Each row comes from the steps of one walk. Every step used is in the known rows, and no mark comes twice. Write the walk behind each row, first mark first.
Known rows:
Z L: -0.704	-1.328	-0.559	1.215	3.730	-0.203	2.866	-0.912	-2.179	-0.248	0.370	1.074	-4.420	1.211	0.141	-0.612	-2.301	0.846	-0.526	3.657	2.161	-2.745	1.148	2.016	1.934	3.938	-1.102	1.997	0.406
B S T K M: -0.627	1.652	-1.424	-0.550	-0.583	3.163	-1.513	-3.063	3.008	-4.459	-0.740	0.841	3.076	1.570	-6.559	0.735	-1.621	-1.879	-0.928	-0.864	2.009	3.527	0.434	-0.556	-1.847	-0.243	-4.240	-1.268	3.454
U Z: -0.070	-2.556	-3.401	2.637	-1.419	-1.911	-1.458	-1.987	-1.529	2.205	1.039	1.161	-0.046	2.171	4.752	-3.611	-2.552	2.751	1.483	-0.223	3.036	-5.732	-3.633	-3.880	4.819	-1.922	0.597	-0.551	-4.291
K H M T S: 0.046	2.283	-0.420	-1.498	0.488	0.006	0.495	-4.433	5.423	1.338	0.193	-4.667	-1.543	-0.638	9.188	2.728	-3.072	-2.871	0.556	-0.503	-2.222	1.183	2.468	2.035	4.510	2.374	2.289	4.244	2.893
U Z S H M K: -4.877	3.799	-2.193	1.609	2.118	-0.227	-3.404	1.362	-0.854	-0.679	-2.863	-1.369	-1.482	6.183	7.049	1.585	-0.032	-3.649	3.041	-0.701	4.195	-0.236	-1.360	-1.466	4.096	-0.898	0.029	-2.188	-4.354
Z U: -0.504	-1.176	0.720	-0.074	-0.132	-2.709	0.441	-1.174	-5.943	0.102	2.993	-0.479	-3.681	4.864	-2.417	-2.954	-0.413	3.312	-1.750	1.161	-0.028	-2.365	0.561	2.654	0.929	0.524	1.530	4.736	-1.236
S M H: 0.840	-4.599	4.827	0.239	-1.990	-0.689	1.551	3.875	-2.451	0.261	0.914	-0.160	-1.716	-3.382	-1.441	-1.033	5.295	5.058	-0.395	1.426	0.514	-2.811	-0.142	-1.578	-5.297	-2.653	2.367	-1.694	-3.397
S M K: 3.431	0.368	2.253	-0.694	0.147	-5.719	0.601	3.678	-0.407	0.605	0.742	-2.538	-3.086	-1.319	-2.770	-3.958	2.413	2.626	-2.928	2.400	3.143	-3.497	-2.680	0.091	-2.439	-3.389	1.093	-1.371	-3.479
H T: 1.932	0.320	-3.152	2.717	0.136	-0.212	-2.827	1.150	-2.440	3.535	3.700	0.384	-1.988	0.292	-0.779	-2.217	0.035	-0.126	0.850	-1.008	-0.555	-0.390	1.917	1.426	0.842	1.271	-0.219	0.650	-0.283
K M S: 1.592	-0.088	2.961	3.556	1.192	-1.867	-0.380	-0.365	-0.257	4.385	2.868	1.861	-0.059	2.937	-2.339	-3.097	1.752	2.186	-3.527	0.901	1.394	-2.015	-1.545	2.862	-0.194	-0.079	0.642	-0.554	-1.094
H M S T: -0.266	1.159	-0.436	-4.917	-1.631	-2.769	-1.652	3.165	5.869	0.572	-0.247	-2.841	1.109	3.797	-0.592	2.545	-1.807	-4.728	3.762	1.011	-0.014	3.937	2.465	-1.995	3.619	0.359	-0.405	3.436	-0.898
U Z S: -2.543	-0.431	-3.048	6.445	0.650	0.213	-2.119	-3.406	-3.210	0.510	-1.270	2.434	-0.558	4.500	4.850	-1.667	-2.282	0.193	1.108	-2.072	3.318	-4.435	-1.323	-0.361	4.289	-0.067	-1.011	0.491	-2.761
K M T S: 3.291	0.620	3.749	5.497	-0.638	3.401	-0.226	-7.357	2.678	2.353	-0.830	-1.103	-0.895	-2.663	1.966	-3.479	0.611	1.394	-2.410	0.304	-1.094	-3.258	-0.427	2.645	1.158	2.115	-0.436	-1.107	0.664
T S: 0.733	-0.308	-2.848	2.953	2.560	3.154	-0.307	-2.006	1.543	-0.124	0.333	-0.651	-1.779	0.086	-0.594	0.600	-1.347	1.882	-0.374	0.828	-1.303	-4.640	0.903	-0.392	2.886	1.660	0.140	0.418	0.308
M T K S H: -1.963	-1.294	4.174	0.118	-3.144	5.092	3.578	-4.782	-2.985	-1.675	-5.677	2.087	2.089	-3.069	2.491	0.599	-1.220	1.696	2.399	0.160	-3.773	0.919	-2.897	-2.172	1.573	-0.301	-1.397	-2.624	-0.134
S H T K: -1.031	0.481	-2.888	-0.560	0.009	2.586	-1.975	1.668	-3.132	-2.259	-1.277	1.099	1.074	-0.832	-4.544	-0.113	2.359	0.839	2.402	-0.469	-1.700	2.137	0.647	-2.364	-1.162	0.425	-1.806	-3.006	0.012
K H M S T: -2.260	0.625	-1.393	-7.030	-1.151	-3.916	0.211	3.634	4.841	1.343	2.418	-2.480	1.672	3.823	2.433	4.372	-2.546	-5.423	2.097	-1.141	-0.267	5.042	3.894	-0.225	3.326	0.005	2.024	6.490	2.022
S M T K H: 2.079	-1.278	3.824	-3.781	-2.713	-5.425	3.707	-3.123	0.822	-2.218	-2.679	-1.984	1.055	-4.516	1.567	-2.500	1.043	2.379	-2.295	-0.012	-0.311	1.099	-2.040	-0.419	-2.966	-2.176	0.616	1.287	1.515
Z S T K H M: -6.354	1.840	-4.106	-3.572	1.408	1.575	-2.230	-3.635	1.140	-6.425	-2.590	-0.529	1.909	3.490	1.690	6.796	-3.594	-8.062	4.987	-3.984	1.312	6.965	4.141	1.898	4.945	3.099	-1.603	6.222	6.243
H T S M K: 6.372	3.360	-1.445	1.486	2.799	-1.822	-1.494	3.956	4.638	0.841	0.368	-2.990	-1.232	-3.658	-5.031	-3.852	3.851	-0.984	-3.973	1.336	-0.474	-2.460	0.595	1.188	-4.479	-0.014	-1.188	-3.669	-0.879
T S H M K: -1.502	4.052	-2.225	-1.947	3.856	2.582	-1.582	2.990	3.120	-1.438	-1.166	-4.863	-2.581	1.820	1.813	3.800	1.180	-2.234	1.712	2.284	-0.097	-0.375	1.130	-1.152	2.680	0.977	1.027	-1.861	-1.559
U Z L: -0.681	-2.479	-2.481	2.270	2.182	-1.267	1.876	-2.029	-0.717	0.438	-1.005	1.913	-1.591	2.223	4.690	-3.161	-3.028	1.175	0.179	2.688	4.562	-5.314	-2.446	-2.023	3.490	1.940	-1.587	-0.435	-2.583
M S: 1.331	0.746	0.473	0.455	0.776	-3.744	1.001	2.660	0.430	2.949	1.449	-0.228	-1.072	3.297	-1.734	-1.589	0.011	2.545	-2.517	2.454	-0.429	-2.531	-0.107	-0.779	1.208	-1.715	-0.093	1.363	-2.023
H T S M: 4.409	-0.529	-0.812	2.040	0.392	1.247	-1.916	1.807	2.956	0.934	0.785	0.179	0.001	-4.224	-4.330	-1.725	2.426	-0.645	-0.969	-0.409	-1.607	-1.362	1.788	1.505	-4.068	2.214	0.262	-2.351	0.253
K M: -0.229	-1.894	1.588	4.808	-0.050	1.453	-2.075	-3.176	-4.155	2.961	4.080	2.378	-1.895	1.188	-0.097	-2.333	-0.045	2.279	-0.420	-0.940	2.592	-2.736	-1.777	4.060	1.797	1.380	1.574	0.422	0.096
S M H T: 3.284	-2.768	2.919	1.007	-1.603	-0.648	-1.136	5.598	-1.725	2.264	2.393	-0.129	-0.816	-4.658	-3.059	-2.523	6.687	2.206	-0.130	-0.004	-1.124	-0.169	1.971	-0.160	-7.064	-1.245	1.236	-2.659	-2.287
H M S: 0.047	1.965	-0.021	-1.419	1.773	-4.113	-1.876	2.164	2.953	2.479	1.491	-1.960	-0.978	5.486	1.727	1.180	-1.277	-1.522	1.110	2.598	0.508	1.109	0.139	0.318	3.542	0.408	0.533	1.650	-0.953
K S M T: 2.525	-3.503	7.656	1.292	-5.043	-0.328	3.415	-3.054	-1.247	3.258	-2.312	1.662	0.036	-5.393	3.846	-2.410	-0.931	1.222	-0.261	-0.184	-1.588	-0.979	-3.191	1.945	-1.086	-0.214	1.775	-0.260	-1.632

Which walk is each row?
-1.092	-0.442	-1.390	0.889	-1.380	2.662	-1.646	4.242	-4.805	2.756	2.363	0.950	-1.573	-0.512	-1.554	0.560	1.779	0.921	2.294	-1.623	-1.289	0.957	2.556	-0.068	-1.084	0.455	1.521	-0.854	-1.841
S H T
-0.380	-4.870	3.794	2.022	-2.222	1.376	1.553	-0.524	-3.644	2.101	0.727	4.364	0.139	-3.027	1.182	0.192	-1.523	0.670	0.502	-1.046	0.546	-1.937	-3.297	2.783	-0.403	0.926	2.755	-0.101	-0.732
K S M
4.020	-0.792	5.078	-1.930	-3.619	-4.453	1.652	-3.530	1.937	-3.184	-5.273	-2.277	0.580	-4.477	-1.778	-4.624	1.639	3.214	-0.786	2.352	-0.087	-0.231	-3.376	-2.318	-2.929	-1.952	-1.660	-2.284	-1.562
S M T K
0.804	0.001	1.968	1.933	-1.632	1.545	1.802	-7.911	-0.471	-0.782	-4.327	1.397	1.623	-2.699	3.116	-2.191	-3.248	0.720	0.913	0.642	-2.803	-0.299	-3.779	-0.618	3.784	0.675	-3.130	-0.573	1.691
M T K S
-1.672	0.091	3.490	0.251	1.088	1.114	0.467	0.373	-1.110	-1.579	-1.818	2.516	3.285	2.159	-5.749	-0.862	4.244	2.856	-1.907	1.590	0.540	0.607	-2.382	-1.132	-2.431	-0.988	-1.160	-4.428	-0.452
T K M S H
1.168	-0.305	-0.710	-3.193	-2.277	-2.406	1.452	3.533	3.095	1.084	-0.467	-1.229	1.152	1.875	-4.111	-0.300	-0.431	-0.547	-0.299	0.890	-0.619	0.093	2.053	-3.114	1.135	-1.350	-0.886	2.727	-1.728
M S T
-2.812	-2.235	-0.111	2.929	-1.366	6.556	-0.315	1.867	-6.033	3.949	1.870	5.147	0.524	-1.478	1.054	2.477	-0.337	-1.471	3.319	-3.199	-2.961	1.773	1.225	2.162	0.212	2.205	1.753	-0.901	-0.073
K S H T
0.410	0.618	-0.090	-1.886	-0.587	-3.335	2.567	-5.167	-0.135	-1.609	-1.229	-2.331	-0.097	-1.330	3.591	-1.885	-1.320	2.174	-1.338	-0.281	-1.110	0.167	-0.418	-0.764	2.221	-1.559	-0.938	3.104	2.428
M T K H
-4.792	-2.770	0.215	0.405	-0.190	6.504	1.669	-2.010	-5.386	-2.988	-3.053	4.878	2.443	-0.858	-0.256	3.458	-1.350	1.295	3.194	-0.840	-1.715	0.114	-2.736	-1.658	2.361	0.837	-0.335	-2.308	0.736
T K S H
3.516	4.931	-1.362	-1.656	2.467	-5.972	0.788	7.791	1.887	2.134	5.422	-2.890	-1.883	-0.204	-1.885	-1.095	2.015	-1.864	-7.782	-1.115	1.574	2.812	2.508	3.531	-8.407	-4.071	0.454	0.209	1.401
B S M K H T
1.136	1.698	2.259	-0.897	-2.247	-2.632	-1.600	-3.463	1.898	2.382	-0.397	-4.174	-3.182	0.815	6.819	-0.869	-2.542	-1.067	3.357	1.366	-0.399	1.739	0.074	0.798	4.761	1.168	0.751	2.450	-1.277
H M T
-1.925	3.863	3.429	-3.355	-2.345	1.084	0.469	1.684	2.312	0.676	-1.734	-4.076	-2.460	2.552	5.102	4.506	-1.705	-0.925	1.525	1.246	-0.996	5.309	2.343	-1.136	-1.074	-1.220	0.937	-0.353	-1.793
B S H M T
1.549	0.035	1.858	-0.521	-0.781	-2.415	1.280	3.482	0.271	0.066	1.246	-0.154	-1.636	0.512	-2.712	0.976	-0.279	2.003	-3.374	0.833	1.780	-0.280	-0.161	0.823	-5.481	-2.468	1.102	-1.069	-1.253
B S M
1.816	1.073	-1.712	4.622	1.862	1.486	-5.014	-4.085	-1.694	-0.079	1.900	2.274	1.687	-0.393	-4.429	-4.083	1.766	-0.747	-0.356	-1.358	1.034	1.246	-1.541	3.005	-0.436	2.567	-3.143	-2.768	2.879
H T K M
-2.515	-1.813	-4.359	-5.211	-1.362	-0.212	1.183	-1.782	0.261	-4.272	-0.195	-0.370	2.711	-0.813	-1.668	2.063	-2.303	-1.316	1.952	-2.345	0.112	2.210	1.447	-2.341	2.959	-0.648	-0.693	4.668	3.664
S T K H
0.417	0.859	-0.966	2.963	2.131	0.428	1.004	-0.449	-3.001	2.618	1.687	1.298	-2.067	0.727	2.418	-1.412	-2.424	-0.026	-1.270	0.820	0.520	-3.418	-3.112	1.826	3.993	-0.352	-0.425	0.456	-0.434
M K S
1.238	1.036	1.669	2.329	2.337	-2.042	-1.156	-2.766	1.266	-0.603	-0.335	1.812	2.889	2.610	-5.225	-3.640	2.175	2.022	-3.516	2.086	1.552	-0.812	-3.390	0.586	-0.213	-0.141	-2.798	-2.654	1.349
T K M S
-4.491	-1.166	0.350	-2.423	-0.965	2.134	-2.136	2.193	-2.961	0.633	0.790	-0.688	-2.315	2.596	3.566	4.824	-0.708	-0.472	5.635	0.046	0.420	2.008	0.821	-0.391	3.244	0.963	3.463	0.715	-2.026
S H M
2.790	4.966	-6.415	1.522	5.289	-0.800	-0.572	2.086	2.877	2.151	4.396	-3.078	-1.818	-0.684	0.401	-1.310	0.930	-2.773	-4.451	-1.146	-1.125	-1.701	3.186	2.462	0.389	0.438	-0.108	1.509	3.151
M K H T S
-1.817	-3.745	-0.900	0.038	-3.702	4.901	1.057	-1.891	-1.865	1.113	0.105	3.293	1.574	-1.220	0.946	2.461	-4.693	-2.583	3.972	-2.547	-1.241	0.286	0.371	0.038	4.770	1.704	0.361	3.300	0.962
K S T
-0.252	2.497	-2.152	-6.561	0.000	-2.631	-1.990	0.241	7.365	-4.400	-3.606	-2.716	3.569	3.516	-3.447	2.093	-1.796	-4.808	3.653	2.285	-0.107	5.322	0.606	-4.095	3.613	0.205	-3.632	1.053	1.002
H M S T K
1.888	2.488	3.214	-3.914	-1.383	-4.751	4.484	-1.011	3.367	-3.120	-2.197	-2.469	1.205	-2.451	0.436	-0.309	-0.005	1.624	-5.622	0.306	0.154	3.033	-0.452	-0.358	-6.816	-4.004	-0.860	-0.053	2.361
B S M T K H
2.556	0.455	-2.826	4.263	2.662	5.097	-1.600	1.885	2.043	1.269	1.964	-0.966	-0.502	-2.463	-1.985	-0.453	4.399	0.924	-0.573	0.308	-3.917	-2.221	4.593	-1.301	-2.523	1.642	-1.090	-1.929	0.218
M H T S
-0.477	-3.814	2.399	0.700	-0.811	1.637	1.051	-3.416	-2.100	-2.818	-2.854	4.439	2.983	-3.067	-1.766	-0.025	-1.211	0.779	0.914	0.020	0.035	-0.519	-5.011	0.594	-0.867	0.712	-0.541	-2.413	1.346
T K S M
1.933	-3.167	3.161	1.368	0.532	2.838	1.461	2.324	2.088	-1.561	-0.871	-0.862	-0.492	-4.777	-2.524	0.453	5.602	3.717	-1.414	1.777	-1.357	-4.136	0.934	-2.052	-5.345	-0.704	1.488	-3.284	-2.031
T S M H
1.131	2.855	-2.496	3.237	1.786	-5.841	-1.234	2.889	-0.657	2.198	1.264	0.385	0.549	0.422	3.739	-4.375	2.337	-3.582	-4.353	-3.896	4.169	-0.778	0.026	2.761	-3.514	-2.319	0.179	-0.260	-0.893
U Z S M K H T
-4.605	-3.997	1.600	1.830	-1.727	6.716	2.176	0.320	-6.976	2.213	0.419	4.761	-0.079	-0.448	2.723	3.579	-1.869	1.298	3.222	-1.643	-1.430	-1.083	-1.030	0.574	2.537	1.190	2.954	0.068	-1.159
K S H
-2.284	1.714	-5.333	-5.683	0.117	0.321	1.984	0.181	2.828	-5.436	0.205	-0.854	2.593	1.709	-2.513	4.327	-3.580	-2.371	-1.330	-2.166	0.355	4.104	3.265	-2.410	-0.860	-2.084	-2.121	3.692	4.797
B S T K H
2.427	-0.770	-1.706	0.100	0.967	0.238	-0.113	2.203	1.761	1.642	3.341	0.166	0.625	-4.360	-0.852	0.646	1.932	-1.451	-2.589	-2.951	-1.392	-0.027	3.083	3.486	-4.372	1.624	2.737	1.012	2.881
K H T S M
-3.433	0.900	-3.974	-3.569	2.765	-1.916	-2.126	-3.021	0.068	-2.771	1.793	-1.213	0.514	2.804	4.284	3.583	-3.021	-2.406	2.892	-0.857	1.134	3.338	-0.521	0.822	4.737	1.577	0.904	3.579	4.480
T K H M
2.885	-1.403	1.506	-0.218	-0.019	-0.689	-1.545	2.930	0.356	-2.928	-1.015	0.050	1.872	-4.849	-6.097	-2.944	6.885	2.384	-0.222	1.032	-0.948	1.217	0.229	-2.363	-7.466	-1.060	-1.982	-4.640	-0.419
S M H T K
-1.669	-1.737	-1.706	2.393	1.362	3.706	0.152	-5.328	-3.173	-2.189	-1.384	4.348	1.810	-0.153	0.147	0.498	-3.360	0.553	1.904	-0.097	-0.737	-1.252	-3.719	0.235	4.351	1.509	-1.994	-0.611	2.413
T K S
0.542	0.098	2.797	0.370	-2.053	4.275	2.950	-1.307	1.341	-0.048	-3.936	-2.662	-1.280	-2.974	1.959	0.778	1.186	3.090	0.338	0.953	-4.020	-2.504	1.632	-2.712	0.308	-0.120	0.892	-1.270	-2.628
M T S H
-3.947	3.323	-5.461	-7.706	0.640	0.059	-0.934	-0.285	5.469	-5.898	0.549	-2.374	2.589	3.543	0.863	6.962	-4.941	-6.441	2.022	-1.783	0.798	7.911	3.341	-1.257	1.333	-0.162	-1.797	4.260	6.013
B S T K H M
2.287	-2.297	0.934	0.913	0.299	0.968	0.445	0.363	2.299	-0.871	-0.930	-0.316	-0.664	-3.052	-2.421	-0.146	1.279	1.988	-1.246	1.034	-0.105	-3.998	-0.225	0.074	-2.127	0.851	1.406	-1.406	-0.684
T S M
-1.419	-0.377	1.848	-1.264	-0.612	-0.699	2.482	5.682	-1.933	2.131	-0.214	0.444	-0.169	2.983	-2.300	1.324	2.271	3.357	-0.883	1.515	-1.267	-1.212	0.568	-2.450	-1.090	-2.276	1.469	-0.663	-3.675
M S H
-4.819	2.272	-0.541	-2.796	0.428	2.762	-1.251	4.376	-0.265	-0.422	1.540	-1.259	-2.414	4.843	2.551	7.102	-1.983	-1.624	2.473	0.222	0.935	4.021	2.502	-0.291	-0.509	-0.255	1.732	-0.317	-0.895
B S H M
-0.933	0.810	-0.469	2.366	1.541	-6.000	0.929	1.268	-1.375	0.206	-0.411	0.102	-0.507	1.385	5.094	-2.805	1.389	-0.609	-4.408	-2.595	5.418	-3.613	-2.362	1.452	-1.376	-3.390	1.798	0.758	-2.035
U Z S M K H
0.358	1.144	0.483	-0.456	-0.308	-0.297	0.103	7.281	-1.054	3.747	1.421	0.641	0.516	1.808	-3.947	-0.076	3.484	0.968	-1.006	0.204	-2.534	1.457	2.928	-1.262	-3.187	-0.978	0.403	-1.479	-2.785
M S H T
1.889	-1.560	0.578	1.712	-0.492	1.540	-1.390	-1.530	-1.464	-0.957	-0.991	4.753	3.819	-4.422	-3.292	-1.438	0.360	-1.832	0.791	-1.098	-1.094	2.327	-2.910	1.855	-2.819	2.140	-2.272	-3.384	2.645
H T K S M
